Each row was made from one small tree. Brackets hold a mark, then the marks that hang from it, in the order of their numbers. Every link used is in the known rows. Write each row's tree.
Known rows
[k496 [k475 [k252 k302 k821]]]: [ -5  -2  -3 -14 -14   7  -1  -1  13  12   7  -7  -5   8   7  -6  -2   6
 -30  -9  35  -4  -5]
[k302 [k252 k30 k192 k363 k419 k821]]: [-15  -4 -15  21   6 -16   4  -7 -12   1  -2  16   1   0 -12   7   8  -3
  11  -3 -10   1   2]
[k252 k30 k192 k302 k363]: [  5  -3 -12  12   1 -12  10   5  -3  -2  12  -1   3 -17  -6  -1  -3  -2
  12   0  -3   1  -5]
[k475 k496]: [  9  24  24 -23   5  13   0  -3  -3  -3  -1   3 -22   9   2   1  -1  10
   7   3 -16  -3 -21]
[k821 [k252 k30 k192 k302 k363 k419]]: [-13  -9 -12  22  -1 -11  -4  -5  -7  -3   4 -13   9 -11  -5   7  -1   1
  18   0  -9  -2  11]
[k252 k30 k192 k419 k821]: [ -3  -6   2  12   5 -13   2  -6  -9   2   0  12  12   3   1   7   3  -4
   7   6  -3   0  -6]
[k419 [k252 k30 k302 k363 k475 k821]]: [  2  -7  -5   5  -6  -4   7  16   0   2   4   2  16  -6   5 -15   2 -15
  -9   4  18   5   8]
[k302 [k252 k192 k821]]: [  3  -3   3  -4   1   4  14  -6 -13   5  -4  30  -8   2  -8   5  10  -3
 -14  -4  -3  -5 -16]
[k496 [k475 k252]]: [ -1  11   7 -29  -2   5  -3  -4  13   1  -3 -12 -21  15   8   1 -17  13
 -17  -3   9  -3 -10]
[k475 k252]: [ 10   9  23 -25   6  15   0  -4   7  -8 -14 -11 -20  10  -1   4 -19   8
  -7  -8   0  -5  -8]
[k302 [k252 k363]]: [  4  12   2 -12   8   4   7   0  -4  -7  -9   4 -28   9  -1   9  -4   3
   2  -6 -18  -3  -8]
[k363 [k252 k302 k419 k475 k821]]: [ 15 -13  -6   2  -2  10  -5   8  11   1  -7   1  13   1  13  -2  13  -9
 -12  -3   7   4  19]
[k363 k252]: [ 25   7  19 -34  14   8   3   7   2 -12 -16   4 -18   4  17  11 -12   1
   3  -2 -19   2  -8]
[k821 [k252 k363 k475]]: [-13  -1   0  -2  -2   0   2  -5   2  -9  -9  -7 -15   8  -4   5  10  -8
 -13   1 -12  -9   8]
[k496 [k475 [k252 k821]]]: [-10   4   4 -22  -8   1  -1  -6  10   8  -2   1 -15  17   7  -1  -3   6
 -28  -6  22  -5 -11]
[k252 k30 k192 k302 k419 k821]: [  1 -12  -5  20  -2  -7   2  -1  -6   6  10   6  23  -5   2   3   4  -3
   3   3  11   3   0]
[k252 k30 k192 k302 k419 [k475 k496]]: [  0   1  -8  24  -5   6  -7  -3   2   2  19  -6  19 -17 -17 -10   9   3
  15   7  -1   6   5]
[k419 k252]: [ 25  15  28 -37   9  11   3  12  -7  -4 -17   5 -13  12  22  -1 -21   4
   2  10 -14  -1 -12]
[k496 k475]: [  4  12   6 -25   0   0   3   0   5   2   5  -1 -19  16  19   5  -6   9
 -14   8  -3  -2 -16]
[k821 [k252 k30 k192]]: [ -5  -5  17   0   5  -3   8 -13 -14  -9   1   1   0  -5  -6  15  -8  -4
   3   2  -9  -4 -11]

Write each row's tree
[-12  12  -4   4  -8   6 -17  -2   8   7  -7 -10  -8   5 -10 -13   9  12
   7 -14  10  -4   7] => [k475 [k252 k302 k363 k419 k821] k496]
[ -5  -5  -8  19   1 -11  -1   3   0   1   6  -8   8   4   6   3   3  -3
   7  -1   9   2   6] => [k252 k30 k302 k363 k419 k821]
[ -6   2 -13  17  11 -11   2  -4 -10  -6  -3   3  -6  -2 -11   8  -5   4
  22  -1 -23   2   2] => [k302 [k252 k30 k192 k363 k419]]
[ 23  -7  -3  -6   3  14  -8  12  15  -6  -7 -10   6  -2  13   1   0  -2
   0  -1  -6   6  21] => [k363 [k252 k302 k419 k475]]
[  4  -9   4  -3  -1  -6  11   8  -8   2  -1  23  19  -6   0 -11   1 -16
  -9  12   7   2  -5] => [k419 [k252 k30 k192 k475 k821]]
[-18   4   2  15  -9   6  -2  -8   0  -6  16 -18   0 -11 -18  -5   9  -5
   3  -6   2   1   7] => [k821 [k252 k30 k302 k363 [k475 k496]]]
[ -1  17   7   1   3  23  -9  -9   3  -2  -1  -2 -13  10 -12  -1   6   8
   4   0 -17   2   3] => [k302 [k252 k419 [k475 k496]]]
[  0 -11  10   8  -2   3   8  -8  -9  -5  11  -5  10 -14  -5  10  -7  -3
  -1  -2   3  -2  -6] => [k821 [k252 k30 k192 k302]]
[-24   1 -29   1 -10 -21 -11  -4   9  15  -9   7  -8   8  -2  -8  14  10
  -7  -1   5  -7   5] => [k496 [k475 [k252 k192 k363 k419 k821]]]
[ 13 -17  -5   8   4  -6   0   6  -4   2   0  10  23 -15   7   4   1  -6
  10  -3   4   8   6] => [k363 [k252 k30 k192 k302 k419 k821]]
[-19   8 -12  -2   2 -13 -12  -6  14  -2  -1 -26 -12  12   2   3 -19  14
   8  -2   1   3   7] => [k496 [k475 [k252 k30 k363 k419]]]
[ -4   0 -14  20 -14   6  -9   0   1  14  11  13  17  -7 -12 -17  32   0
  -5   6   7  -3   5] => [k252 k192 k302 k419 [k475 k496] k821]
[  1  13  17   3   4  19 -14  -7   8  -4   4 -29   0  -3 -12  -3 -21  16
  19 -10   9   6   1] => [k475 [k252 k30 k302 k419] k496]
[  2   7  12 -16   7 -12   8  11 -10  -1 -10  11  -3   5  13  -2  -9  -8
   5   5  -1   3  -9] => [k419 [k252 k30 k363 k821]]
[ -9 -17 -25  28 -11 -16  11   4   0   5  15  10  19 -17 -15 -11  21 -16
 -11   1  17   0   5] => [k252 k30 k192 k302 k363 k475 k821]
[  8   5 -11 -13  -1  -7   3  17  -4   1 -12  17  -3  -7   2 -17   5  -4
   2  13 -19  -3   2] => [k419 [k252 k192 k363 k475]]
[ -3 -11   4  17   0   2  -4  -8  -8  -3   6 -12  16  -9  -2  11  -8   0
   9   3  -3   0   6] => [k821 [k252 k30 k192 k302 k419]]
[ 10 -17  -3  10   3   5  -2   6   8  -4   2  -5  23  -5   7   2   3 -13
  -4  -3  13  10  19] => [k363 [k252 k30 k302 k419 k475 k821]]
